What can hang from each mark:
K217: K45 K329 K457
K45: K41 K217 K309
K309: K45 K329 K457
K41: K45 K329 K457
K329: K41 K217 K309
K457: K41 K309

In the rows, zero is written as 128.
Known rows, with every way that one mark hangs from another:
K329[K41[K45] K217 K309]: [114 136 132 136 131 83 108 119 178 111 194 125 128 170 123 124 110 145 115 110 109 82]
K309[K329 K457]: [136 108 114 127 120 142 141 117 131 129 122 111 112 129 135 99 146 135 172 161 152 115]
K457[K41 K309]: [134 134 123 124 150 130 112 108 157 123 100 123 117 139 142 150 128 127 110 139 118 157]
K45[K217[K329[K41 K309] K457]]: [123 129 123 153 137 82 153 142 174 128 190 103 151 173 109 80 111 128 65 116 156 131]
K41[K329]: [132 117 123 141 129 143 130 123 143 113 127 131 147 112 107 137 124 130 122 131 111 134]
K309[K45 K329 K457[K41]]: [147 107 110 121 132 155 159 92 154 99 97 112 106 143 147 116 145 137 189 179 143 140]
K457[K309]: [132 122 128 125 140 128 115 116 139 156 116 115 122 130 137 129 136 133 126 140 137 141]
K217[K329]: [136 128 120 144 128 141 137 130 138 145 128 119 143 136 110 129 121 126 120 126 154 135]
K457[K309[K329[K41 K217]]]: [126 132 138 133 138 98 131 92 151 136 158 99 98 171 127 124 135 142 119 140 151 109]
K41[K45 K457[K309]]: [132 93 125 125 135 140 112 111 174 117 107 136 154 128 132 150 135 143 134 154 109 143]
K457[K41[K45 K329] K309]: [134 112 121 135 149 156 97 100 190 95 95 139 156 127 114 168 116 134 105 146 90 142]
K329[K309]: [131 130 116 130 132 114 122 137 148 146 151 114 125 135 131 114 124 133 134 122 127 124]
K309[K45[K217] K329[K41]]: [125 112 153 118 134 114 163 101 138 96 154 107 114 178 119 122 133 139 148 158 153 104]
K329[K41 K217[K45]]: [124 145 146 141 138 100 122 117 153 129 169 121 135 168 118 131 101 134 74 111 131 112]
K329[K41 K217]: [114 146 144 137 128 87 131 113 142 107 174 126 111 159 126 127 122 136 108 112 122 108]
K45[K41[K329[K309] K457] K217]: [131 86 151 131 148 97 141 138 182 57 177 127 159 145 87 144 115 141 102 127 79 135]
K45[K217[K457]]: [119 116 136 127 130 102 147 134 146 107 148 120 154 133 124 87 127 121 74 126 134 133]
K41[K45[K217] K457]: [114 93 148 118 128 121 126 124 172 67 143 142 170 137 114 146 125 138 119 136 102 112]
K41[K45[K309] K329 K457]: [156 52 117 138 141 142 125 116 194 81 129 140 190 120 92 148 119 139 128 164 89 137]
K217[K45[K41 K309] K457]: [176 78 133 134 166 106 139 144 154 132 138 122 171 158 97 93 94 120 45 147 130 158]
K45[K217[K329] K309]: [145 87 140 130 150 111 138 128 158 131 157 101 163 157 89 120 114 124 99 139 159 116]
K309[K457]: [129 114 121 128 123 131 129 124 133 126 125 124 118 119 141 104 142 134 158 146 132 127]
K457[K41]: [129 143 123 127 138 130 127 120 146 97 113 136 124 138 134 149 121 123 113 125 111 144]

Rows:
[142 54 131 135 146 115 130 125 192 85 151 125 203 130 85 96 112 126 67 152 110 118] -> K41[K45[K217[K457] K309] K329]
[134 127 103 129 137 119 121 126 171 113 133 118 111 137 151 110 130 133 148 138 112 137] -> K329[K309[K457[K41]]]
[142 90 131 130 146 107 112 119 158 108 151 137 143 164 112 134 110 136 121 149 118 105] -> K329[K41[K45[K309]]]
[139 110 126 150 141 84 146 134 179 97 187 117 152 140 96 90 111 133 67 111 96 138] -> K45[K41[K329[K217[K457] K309]]]
[129 131 128 138 147 123 114 91 186 100 126 117 135 131 118 153 124 132 90 127 100 145] -> K457[K41[K329[K217]] K309]
[128 110 112 143 124 109 126 118 181 119 174 104 133 118 120 94 133 144 143 128 110 110] -> K41[K329[K217 K309[K457]]]
[135 103 129 133 143 131 166 106 184 60 121 123 168 131 115 112 124 124 83 147 107 163] -> K309[K45[K217[K457[K41[K329]]]]]
[143 112 141 130 148 92 118 134 169 133 179 108 131 162 117 98 106 141 103 121 121 110] -> K329[K217[K45[K41]] K309[K457]]
[139 117 130 129 130 133 163 100 131 117 133 114 105 167 128 123 134 140 167 163 152 122] -> K309[K45 K329[K41]]
[143 117 105 147 148 137 132 109 183 109 99 124 153 118 126 120 126 123 69 145 107 187] -> K217[K457[K41[K329] K309]]
[145 122 124 117 151 142 131 91 161 125 89 116 117 145 149 146 135 134 141 158 126 166] -> K457[K41 K309[K45]]
[125 120 130 133 127 132 126 113 144 104 140 135 126 165 115 137 121 139 136 146 133 92] -> K309[K329[K41[K45]]]
[161 74 136 143 154 86 151 122 174 87 173 119 165 141 81 95 111 127 59 137 102 142] -> K45[K41[K329[K217[K457]]] K309]
[104 120 160 122 134 101 114 122 152 82 164 141 142 167 112 141 114 137 105 127 112 85] -> K329[K41[K45[K217]]]
[132 121 110 135 133 133 127 124 174 84 110 148 160 135 131 118 115 121 81 133 104 147] -> K217[K457[K41[K45]]]
[137 57 144 115 145 109 125 123 187 73 149 131 181 147 103 138 120 136 115 155 107 113] -> K41[K45[K217 K309] K457]
[127 114 131 130 138 81 162 124 170 111 179 105 136 169 134 73 126 137 105 139 137 133] -> K329[K41 K309[K45[K217[K457]]]]
[132 120 118 138 120 109 160 115 150 121 151 105 138 139 122 79 134 127 94 133 154 123] -> K309[K329[K217[K457]]]
[140 93 120 141 137 144 130 109 174 113 110 124 153 109 117 147 138 140 124 153 104 170] -> K41[K329 K457[K309]]
[140 116 101 146 127 130 133 136 162 160 148 101 131 135 125 91 131 137 154 137 156 130] -> K217[K329[K309[K457]]]
[149 66 118 122 138 129 111 120 163 120 129 126 148 131 126 105 129 137 158 169 124 106] -> K41[K45[K309[K457]]]
[133 113 123 138 125 123 157 115 146 89 142 127 118 157 124 138 134 140 143 151 130 136] -> K309[K329[K41[K457]]]
[143 98 118 128 134 141 143 107 155 130 107 110 129 134 132 134 146 140 147 166 143 153] -> K41[K457[K309[K329]]]
[132 101 128 142 134 122 132 98 187 106 137 116 152 116 114 142 138 144 113 138 101 153] -> K41[K329[K217] K457[K309]]
[137 111 114 131 131 109 145 113 157 131 157 108 98 155 153 90 140 150 188 158 133 128] -> K329[K41 K309[K45 K457]]
[150 87 123 122 156 102 157 117 176 85 138 104 155 162 112 95 119 116 71 158 144 138] -> K45[K217[K457[K41]] K309[K329]]
[143 108 117 132 121 121 180 98 154 121 142 97 137 144 129 74 140 133 126 153 161 133] -> K309[K45 K329[K217[K457]]]
